Every row comes from one small tree of marks. The marks that hang from a mark follow it in brackets, in alphabetical order. Every link used is in the known rows. Which tree was each row made from?
Known rows
X[B[H]]: -33  7  7  -8  -18  -9  41  -5  20  -6  38  -5  1  -2  45  28  15  13  6  -6  0  -25  6  -29  12  27  6  -17  -33  22  51  24  -22  -26  8  3  -19  0  -5  3  11  20
Z[G[P[C J]] R]: 0  27  5  5  -5  -10  29  -9  -10  -30  56  13  -19  -18  22  48  4  4  11  -10  -15  -22  -5  -43  7  1  -22  -27  -25  22  17  39  -25  -28  5  12  -18  5  -19  11  20  -1
R[Z[G]]: -22  23  3  5  -29  -8  22  -18  -21  -3  23  -32  -19  14  12  16  5  -10  -16  9  1  -18  18  -21  -7  8  -17  -14  -26  8  44  44  -23  -25  20  8  -27  4  20  5  25  2
G[P[C[S T] J] Z]: -35  64  16  6  3  -16  12  -8  -29  -8  44  -9  -5  27  8  21  15  0  14  2  -15  -15  39  -38  -20  5  -23  -8  -19  27  23  35  -26  -49  8  18  6  -18  20  12  13  -30
P[C]: -8  13  6  -18  -10  -10  25  -21  -12  -15  32  -10  -5  17  19  24  20  8  4  -19  -8  -22  19  -11  -18  9  -23  -5  -26  25  46  30  -26  -27  20  10  -10  4  0  -6  23  2
Z[G]: -19  11  6  0  -15  -3  35  -11  -8  -15  30  -8  -9  -5  34  24  1  3  -12  -5  -5  -29  2  -33  -3  10  -16  -21  -29  16  38  30  -29  -37  11  9  -22  7  3  17  26  8
T[C[Z[G R]]]: 4  40  -1  6  -3  -26  38  -1  -29  -22  41  8  -5  25  30  14  -11  -14  -17  15  19  -29  13  -45  10  7  -10  -9  -27  43  27  61  -15  -32  -5  0  -22  -2  -5  -21  30  -1
P[C G[Z] J]: -4  40  13  8  -20  2  17  -23  -16  -34  24  -17  -32  23  24  41  16  14  13  -19  -7  -3  26  -7  -2  9  -40  -26  -43  29  59  24  -29  -26  -2  -11  -15  -4  -9  -15  11  -15
H[B[X] T[C]]: 2  70  -12  9  -43  -19  49  12  -25  -19  30  -12  29  14  19  6  -2  -8  -2  -18  17  -43  10  -46  17  11  -13  11  -44  42  42  36  -52  -17  -23  27  -26  7  13  -14  21  15
J[P]: -27  23  11  -7  -11  -17  36  -1  11  -18  37  -15  -2  0  13  9  8  2  -14  14  -7  -21  -2  -26  -5  3  -5  -14  -37  14  21  30  -2  -39  8  34  -14  -12  12  10  25  7
G[Z[R]]: -26  39  11  0  -22  -12  26  -6  -32  -11  33  8  -3  14  24  21  10  5  -10  4  4  -13  27  -45  -2  8  -18  -14  -23  31  39  39  -5  -23  3  -1  -15  -9  6  -12  3  -14
H[B T[C[S Z]]]: -2  77  -7  20  -27  -25  39  7  -30  -19  27  -22  30  17  20  1  6  -17  -14  -21  22  -31  26  -49  10  16  -2  6  -44  54  40  38  -50  -32  -15  16  -27  14  15  -8  18  8
Z[R]: -3  21  0  -8  -12  -9  37  -10  -20  -21  41  15  -4  -10  31  34  9  11  -15  -10  5  -19  0  -35  14  6  -13  -20  -29  26  33  33  -13  -13  1  7  -18  3  -18  0  17  -3
H[B[X] T[C[Z[R]]]]: 9  78  -10  15  -45  -31  43  11  -34  -25  31  -3  30  15  20  8  1  -11  -5  -10  26  -37  17  -55  18  9  -16  10  -40  54  42  45  -39  -15  -20  18  -27  10  11  -25  14  15
G[P[C[Z[R]] J]]: -5  46  9  8  -8  -20  13  -12  -17  -28  34  3  -11  6  4  36  12  5  9  4  -9  -13  13  -36  -10  -5  -17  -22  -13  20  5  34  -19  -32  9  22  -3  -2  3  4  14  -15
S[C[T Z[R]] G]: 7  42  17  -1  16  -50  45  -13  -42  -15  44  25  29  0  35  18  42  -14  -10  27  5  3  22  -31  15  33  -43  10  -44  46  54  3  -25  -30  -15  15  18  9  17  -27  22  -31
J[P[C[S]]]: -24  22  17  -18  4  -19  31  -9  12  -17  45  -24  -2  7  14  13  19  -5  -1  -7  -10  -24  8  -17  -18  3  -7  -4  -43  22  28  34  -12  -46  22  27  -4  -11  8  10  35  2
B[H[T] X]: -13  15  14  1  -33  4  48  -5  -17  -14  24  -8  3  5  36  1  3  12  2  -16  12  -53  0  -38  17  17  -8  -24  -45  34  41  26  -18  -24  3  18  -16  -2  4  -13  26  14
B[H[T[C]] X]: -7  22  10  3  -25  1  54  1  -19  -14  31  -7  3  16  35  -3  -6  4  4  -12  15  -58  -1  -39  22  18  -5  -18  -47  39  37  36  -21  -26  -5  20  -16  -7  0  -21  34  12
C[S T[H] Z]: -28  43  23  7  20  -36  17  -18  -43  0  43  -16  21  13  47  0  14  -10  -31  5  38  -28  40  -49  -3  14  -16  -6  -41  49  61  32  -6  -44  -2  5  -14  11  -1  17  28  -1
C[T Z[R]]: -10  42  -1  1  -5  -40  25  -10  -48  -16  46  18  10  13  38  10  20  9  -28  19  22  -13  33  -40  10  18  -31  -1  -24  59  62  45  6  -23  2  -4  -23  13  -5  -18  7  7
C[Z]: -14  33  11  4  -22  -27  18  -14  -27  -19  9  -4  1  15  27  12  11  2  -26  15  19  -14  25  -38  -11  6  -14  -15  -18  32  35  38  -4  -32  16  1  -14  7  17  -7  11  -3
V[L N Z]: -29  20  12  33  -7  6  14  -32  -10  -5  49  -27  -11  19  22  53  -24  -1  -37  16  14  -40  45  -37  1  2  27  -19  -25  -4  54  -1  -14  20  18  20  -44  8  28  5  25  -12
X[B[H[T]]]: -32  10  4  1  -21  -10  45  2  13  -10  34  -10  6  -1  45  21  17  14  8  -15  0  -29  7  -30  19  33  4  -18  -38  32  57  21  -23  -27  3  6  -23  6  4  -9  9  25
Z[G[P[C[S] J]] R]: -3  29  7  3  3  -10  30  -10  -10  -29  58  9  -18  -20  26  49  4  -1  9  -18  -12  -25  -4  -44  6  1  -17  -26  -30  23  16  39  -30  -32  9  9  -13  4  -20  19  27  -7
H[B T[C[S]]]: -3  69  -10  14  -24  -14  47  9  -23  -17  33  -23  29  11  20  4  3  -13  -10  -31  13  -36  18  -43  14  17  0  6  -48  45  40  32  -59  -29  -19  23  -27  11  10  0  24  9
P[C G]: 1  15  10  -24  -15  -5  18  -22  -8  -26  34  -17  -29  16  30  43  25  10  15  -29  -10  -17  13  0  -4  7  -47  -14  -43  18  57  28  -29  -18  9  -6  -9  2  -5  -10  26  -8
C[S T Z]: -27  46  7  -6  17  -35  25  -17  -43  -5  36  -9  16  17  48  2  20  -6  -35  1  29  -24  41  -37  -6  18  -18  4  -34  54  61  39  -17  -48  17  -5  -5  7  10  14  28  -10
G[P[C[S] J] Z[R]]: -23  62  18  6  -2  -14  13  -8  -26  -19  46  2  -12  13  7  37  14  -2  17  -5  -12  -12  28  -47  -13  -3  -17  -18  -19  25  9  40  -21  -38  8  11  5  -18  7  6  10  -35
H[B[X] T[C[Z]]]: 4  78  -9  15  -46  -30  41  11  -32  -22  24  -10  31  20  19  2  1  -12  -6  -8  25  -38  19  -51  13  10  -15  11  -39  50  42  43  -43  -19  -19  20  -26  10  19  -22  15  15
J[P[G]]: -19  25  14  -11  -15  -14  31  -2  14  -25  38  -21  -18  0  21  22  13  3  -7  6  -9  -18  -6  -18  4  1  -22  -20  -48  9  29  28  -4  -32  0  25  -13  -14  8  7  27  1
B[H X]: -15  10  17  -11  -27  3  42  -14  -7  -9  30  -2  -3  4  37  12  1  10  0  -4  12  -47  -2  -35  6  8  -7  -22  -39  20  32  31  -16  -21  10  15  -9  -10  -11  5  29  8
H[B[X] T]: -7  61  -7  8  -53  -16  40  3  -21  -19  20  -14  30  -3  20  12  11  3  -4  -24  12  -35  12  -44  10  10  -18  3  -40  35  48  22  -47  -14  -11  26  -25  15  18  -2  10  18
G[P[C J] Z]: -29  57  18  11  -16  -12  10  -7  -21  -15  31  -7  -11  26  -3  25  11  4  18  9  -20  -10  31  -39  -22  -1  -21  -18  -11  16  11  34  -20  -41  7  21  0  -18  23  2  5  -26
N[V[Z]]: -15  21  5  13  -20  9  26  -15  -21  -14  21  -13  -24  -1  28  39  -2  3  -10  -3  2  -60  14  -8  15  4  1  -30  -40  1  64  20  -13  -2  21  5  -18  6  24  13  19  -6
N[V[L Z[G R]]]: -16  8  3  19  -17  16  26  -16  -17  -22  35  4  -34  -12  34  52  -12  5  -17  1  1  -59  11  -20  23  6  9  -33  -34  2  74  14  -11  9  21  -9  -39  8  15  4  20  0
V[Z[G]]: -18  20  5  20  -19  2  19  -17  -10  -18  28  -25  -14  1  29  34  -19  -2  -23  1  7  -44  17  -41  11  6  -9  -23  -34  6  47  23  -33  -13  13  11  -28  7  9  5  24  -4
H[B[X] T[C[S]]]: -1  73  -10  6  -32  -18  50  10  -25  -16  33  -18  31  11  25  7  -1  -15  -5  -28  21  -47  12  -47  14  10  -8  12  -49  43  41  36  -59  -25  -18  24  -19  5  13  -2  29  7
S[G[P[C J] Z[R]]]: -6  55  14  -1  3  -13  26  -7  -23  -16  45  14  -10  1  10  40  35  -9  10  18  -14  -1  19  -31  -5  10  -32  -17  -35  17  15  21  -27  -31  -6  15  14  -15  16  -10  14  -38
R[Z[G[P]]]: -24  31  6  5  -27  -11  16  -13  -20  -2  28  -32  -22  13  4  21  5  -13  -7  14  -7  -19  15  -27  -9  2  -19  -16  -19  -1  26  46  -23  -27  19  17  -20  -1  28  12  25  -6

Which tree is each row?
-13  21  16  -18  -11  -17  25  -8  15  -27  45  -23  -21  9  16  25  22  3  9  -4  -16  -17  1  -7  -7  2  -30  -13  -49  16  37  32  -7  -32  9  20  -10  -11  5  -4  29  3 => J[P[C G]]
-9  46  11  9  -10  -19  12  -12  -15  -26  27  -5  -11  11  3  30  11  5  8  6  -10  -13  16  -33  -15  -4  -16  -22  -13  17  6  32  -23  -37  11  25  -1  -3  11  8  16  -15 => G[P[C[Z] J]]
1  72  -10  12  -18  -15  49  9  -23  -16  35  -19  29  8  21  8  11  -18  -9  -25  13  -32  17  -40  15  20  -5  6  -55  44  39  27  -62  -30  -23  23  -20  9  13  -3  25  3 => H[B T[C[S[G]]]]
-25  63  13  18  -17  -12  18  0  -28  -19  37  11  -11  6  5  32  4  5  4  15  -10  -9  18  -56  0  -4  -14  -28  -13  17  2  36  -11  -31  -6  19  -6  -19  10  6  1  -30 => G[P[J] Z[R]]
-2  46  15  2  -1  1  20  -25  -19  -34  37  -16  -30  12  35  50  18  5  10  -37  2  -8  24  -14  2  7  -34  -25  -53  35  58  28  -36  -30  3  -21  -6  -6  -20  -3  21  -26 => P[C[S] G[Z[R]] J]
-20  16  12  37  -4  3  18  -30  -11  -13  67  -14  -19  2  31  67  -27  -4  -32  12  12  -42  36  -48  12  3  21  -23  -29  4  57  8  -12  24  17  9  -53  15  11  2  25  -5 => V[L N Z[G R]]
-6  29  16  8  0  -49  38  -14  -38  -18  40  14  25  7  37  11  15  -2  -10  11  5  -12  21  -42  12  25  -32  6  -27  51  58  21  -17  -33  -2  12  -7  16  6  -15  19  -7 => S[C[T Z[G R]]]
-5  30  4  10  -8  -7  33  -5  -11  -30  52  15  -17  -24  25  46  -2  5  0  -3  -10  -23  -10  -50  15  0  -15  -33  -25  17  12  36  -23  -28  -1  14  -20  2  -18  19  19  -3 => Z[G[P[J]] R]
-27  20  3  5  -18  -19  44  5  6  -12  35  -8  7  11  44  15  12  6  6  -5  8  -30  13  -35  20  32  6  -14  -36  41  54  32  -20  -31  1  1  -24  4  6  -20  10  24 => X[B[H[T[C[Z]]]]]
-21  16  4  28  -16  19  22  -15  -12  -21  27  -5  -35  -9  25  48  -17  5  -13  8  -6  -59  11  -19  17  3  12  -38  -30  -7  61  8  -19  -1  19  2  -34  3  26  16  20  -5 => N[V[L Z[G[P[J]]]]]
-7  50  5  6  -1  -25  15  -11  -25  -25  45  6  -6  10  8  29  15  8  8  7  -10  -13  19  -34  -6  1  -25  -15  -16  30  19  35  -17  -32  5  22  -6  0  0  3  13  -11 => G[P[C[T Z[R]] J]]
-10  23  6  15  -17  5  24  -10  -19  -20  37  -3  -31  -12  28  51  -3  -1  0  -2  -4  -62  6  -19  21  0  -4  -34  -39  0  53  28  -12  -1  19  5  -20  7  17  17  20  -7 => N[V[Z[G[P] R]]]
2  41  12  -15  6  -21  24  -8  -18  -16  44  12  -7  -4  15  40  40  -12  5  16  -10  -7  11  -26  -8  8  -34  -12  -33  13  12  23  -27  -29  3  18  18  -5  19  -6  25  -30 => S[G[P[C[Z[R]]]]]
-30  54  16  -1  -18  -18  14  3  -28  -10  42  10  -8  12  7  30  11  0  8  15  -13  -14  21  -56  -7  -4  -21  -18  -10  13  3  44  -6  -29  2  17  0  -19  21  2  4  -30 => G[P Z[R]]
-10  41  27  15  -9  -52  29  -16  -35  -9  34  -2  40  13  27  2  14  -5  -9  15  13  -11  29  -47  6  21  -26  8  -30  42  57  8  -18  -29  -18  28  -10  17  7  -6  14  -2 => S[C[T[H[B]] Z]]
-16  55  15  13  -20  -45  15  -13  -41  -4  41  -3  27  15  31  2  14  -2  -21  26  33  -22  38  -53  2  10  -31  1  -32  47  63  33  -1  -21  -16  15  -29  16  -4  0  7  21 => C[T[H[B[X]]] Z]
-13  47  16  9  7  -27  20  -14  -25  -25  34  -2  -6  -10  39  33  7  -15  -19  -6  20  -23  16  -58  -4  0  -5  -24  -29  35  17  46  -21  -47  21  -6  -3  4  1  23  28  -20 => C[S Z[G[P[J]] R]]
-21  40  9  1  -13  -22  29  -10  -27  2  55  -5  24  4  31  9  9  6  -12  6  15  -30  19  -41  9  12  -28  0  -40  29  62  20  -19  -17  -26  29  -30  11  -17  17  16  21 => C[T[H[B[X]]]]
-22  7  4  19  -18  18  24  -17  -13  -17  27  -6  -32  -5  32  44  -13  4  -18  4  -1  -61  14  -15  16  7  10  -32  -32  -4  74  10  -15  2  24  -5  -36  6  26  9  22  0 => N[V[L Z[G]]]
-4  25  5  -9  -2  -34  20  -19  -33  -19  52  6  -1  19  31  20  27  5  -1  -2  3  -18  34  -25  -9  18  -40  5  -26  56  67  47  -9  -29  19  -7  -20  16  -8  -22  15  12 => P[C[T Z[G R]]]
1  33  15  -18  13  -26  21  -24  -25  -19  39  -1  -2  9  31  33  37  -13  -3  -15  12  -14  29  -22  -17  11  -25  -2  -39  42  43  37  -24  -34  26  -10  9  6  2  -11  29  -20 => P[C[S[G] Z[R]]]
-32  22  16  37  -5  3  9  -27  -4  -7  58  -27  -19  11  20  60  -28  -8  -24  20  2  -45  39  -47  -2  -2  21  -23  -20  -12  39  4  -19  11  20  25  -43  8  34  17  29  -13 => V[L N Z[G[P]]]
-23  34  18  -9  38  -15  38  -15  -29  7  61  -12  17  -6  48  14  26  -13  -22  -4  18  -28  21  -32  7  22  -23  -6  -61  29  58  9  -31  -40  -19  20  1  3  -6  29  41  -13 => C[S[G] T[H]]
-31  56  17  -13  4  -26  12  -3  -35  -5  63  4  -4  22  13  28  25  -4  19  -3  -15  -19  37  -45  -16  4  -32  0  -18  30  23  48  -13  -37  12  10  8  -16  15  1  13  -30 => G[P[C[S T]] Z[R]]
-5  26  12  6  -28  -6  48  0  -24  -16  27  -6  4  20  35  -6  -4  1  1  -6  22  -55  5  -42  19  17  -6  -18  -44  45  37  40  -15  -27  -2  15  -16  -5  5  -26  30  12 => B[H[T[C[Z]]] X]
-8  18  4  16  -18  8  29  -13  -20  -20  34  -4  -29  -12  34  48  -3  0  -7  -5  1  -62  8  -15  23  5  -3  -33  -43  7  65  27  -11  1  20  -1  -24  10  12  12  20  -1 => N[V[Z[G R]]]
-3  20  4  -26  -5  -12  22  -20  -18  -20  50  -13  -21  22  36  34  31  14  13  -24  -11  -18  21  4  2  17  -59  -4  -46  31  76  30  -27  -19  2  -5  -13  6  -10  -12  26  -1 => P[C[T] G]
-18  27  17  -9  -11  -32  22  -9  5  -22  37  -17  -3  15  9  9  21  -3  -2  13  -6  -16  15  -22  -19  3  -14  -5  -33  29  30  40  4  -41  21  23  -11  -7  14  -10  22  10 => J[P[C[Z]]]
-17  13  5  18  -15  13  22  -13  -16  -21  39  5  -36  -13  29  54  -12  4  -11  5  -5  -60  9  -24  22  2  8  -35  -30  -3  61  15  -11  8  21  -3  -34  4  20  9  20  -6 => N[V[L Z[G[P] R]]]
-9  23  6  -2  -9  -12  31  -2  -12  -23  55  15  -16  -20  27  44  3  1  3  -4  -12  -27  -9  -50  10  0  -21  -26  -23  15  12  41  -19  -26  4  14  -16  2  -10  16  22  -4 => Z[G[P] R]
-23  24  14  37  -2  0  12  -26  -9  -13  72  -12  -21  1  22  70  -26  -6  -23  16  4  -43  34  -53  9  -3  19  -25  -23  -5  39  10  -12  21  17  19  -46  10  18  10  26  -12 => V[L N Z[G[P] R]]
-2  29  19  -20  -3  -19  10  -27  -17  -27  28  -25  -24  20  39  39  30  -4  5  -30  9  -17  27  -10  -14  5  -41  -11  -45  31  55  38  -28  -32  23  -20  2  3  4  -5  32  -20 => P[C[S Z] G]
-3  29  26  0  21  -34  49  -13  -29  -3  49  8  31  -4  31  15  33  -13  -3  19  -3  -8  13  -27  15  33  -39  3  -52  25  54  -14  -35  -31  -32  37  13  7  11  -8  32  -24 => S[C[T[H]] G]
-2  51  5  -6  20  -23  40  -5  -29  -13  35  -5  4  27  34  11  4  -29  -23  10  26  -27  20  -36  0  10  -4  -3  -41  37  23  48  -33  -46  -2  3  4  -10  11  -6  44  -27 => T[C[S[G] Z]]
3  53  20  -2  19  -55  37  -6  -39  -14  51  26  25  -2  23  24  43  -17  2  34  -6  1  18  -39  11  25  -45  8  -34  34  28  7  -26  -33  -15  28  28  1  27  -17  24  -42 => S[C[T Z[R]] G[P]]
-8  46  6  6  -10  -5  20  -21  -27  -28  40  -12  -24  27  29  32  21  17  11  -14  -7  -4  34  -3  4  18  -52  -15  -46  42  79  25  -27  -27  -8  -10  -19  -1  -13  -17  10  -8 => P[C[T] G[Z] J]
8  33  6  19  -10  -17  22  -25  -20  -37  28  2  -12  5  22  32  10  8  -3  -7  6  -8  21  -27  -6  9  -18  -22  -27  47  47  35  -19  -31  14  -6  -24  14  -19  -15  10  8 => P[C[Z[G R]] J]
-22  62  11  9  -6  -20  14  -4  -34  -17  55  12  -9  19  5  30  17  8  18  9  -17  -8  32  -43  -6  4  -30  -11  -16  33  24  40  -12  -32  -1  15  -5  -14  4  -7  1  -22 => G[P[C[T] J] Z[R]]
-14  25  17  -7  -9  -33  24  -8  5  -25  46  -10  -7  7  13  15  19  -4  0  11  -6  -17  11  -27  -14  4  -17  -7  -35  34  30  45  5  -39  21  18  -16  -4  6  -11  22  13 => J[P[C[Z[G R]]]]
-13  45  17  -7  14  -26  25  -19  -28  -12  19  -9  6  1  41  21  30  -22  -31  5  27  -15  27  -36  -14  11  -12  -11  -42  31  31  28  -27  -48  19  -6  15  0  24  11  33  -32 => C[S[G] Z]
-17  31  20  -15  -15  -21  22  -6  6  -26  50  -16  -21  14  15  26  25  1  12  1  -15  -12  11  -16  -6  3  -33  -11  -47  23  39  40  2  -30  8  11  -11  -16  5  -15  20  -2 => J[P[C G[Z[R]]]]
-18  43  13  4  14  -13  18  -12  -16  -13  50  -12  -3  5  13  28  9  2  10  -9  -10  -25  14  -32  -8  1  -16  -18  -27  17  18  22  -32  -40  -3  34  -1  -4  -4  28  28  -14 => G[P[C[S T[H]] J]]
-13  39  24  9  -34  -16  22  -13  -11  -5  36  -15  20  -7  22  23  -1  -4  -6  0  21  -31  7  -54  1  -4  -12  -16  -39  8  35  17  -23  -10  -26  34  -28  8  -16  24  16  18 => T[H[B[X]]]
-10  49  16  -14  2  -18  23  -5  -23  -10  49  14  -8  4  11  38  41  -12  12  18  -16  -5  21  -32  -10  10  -38  -10  -33  14  15  26  -23  -30  0  14  18  -15  24  -12  16  -38 => S[G[P[C] Z[R]]]
-22  38  1  -22  35  -13  44  -13  -29  2  55  -5  13  -2  49  16  32  -9  -25  -8  10  -24  21  -19  3  26  -24  4  -55  33  58  17  -42  -44  0  9  10  -1  4  25  41  -23 => C[S[G] T]
-9  23  11  0  -17  2  54  -1  -20  -12  32  -11  5  15  39  -3  -6  -1  2  -20  20  -61  1  -40  20  17  -1  -17  -51  39  36  36  -27  -31  -2  18  -11  -8  0  -13  40  7 => B[H[T[C[S]]] X]
-6  32  24  -13  9  -27  7  -26  -29  -17  48  -25  -13  23  44  30  31  -4  5  -22  15  -21  36  -16  -5  12  -51  -8  -53  40  75  34  -17  -30  3  -12  -9  10  -9  -5  31  -7 => P[C[S T[H] Z] G]
-10  39  28  -1  3  -29  44  -11  -27  -7  26  8  21  8  23  19  34  -17  0  20  -10  1  22  -30  -1  27  -33  3  -41  21  39  -4  -37  -38  -11  21  26  -7  37  -18  23  -45 => S[C G[Z]]
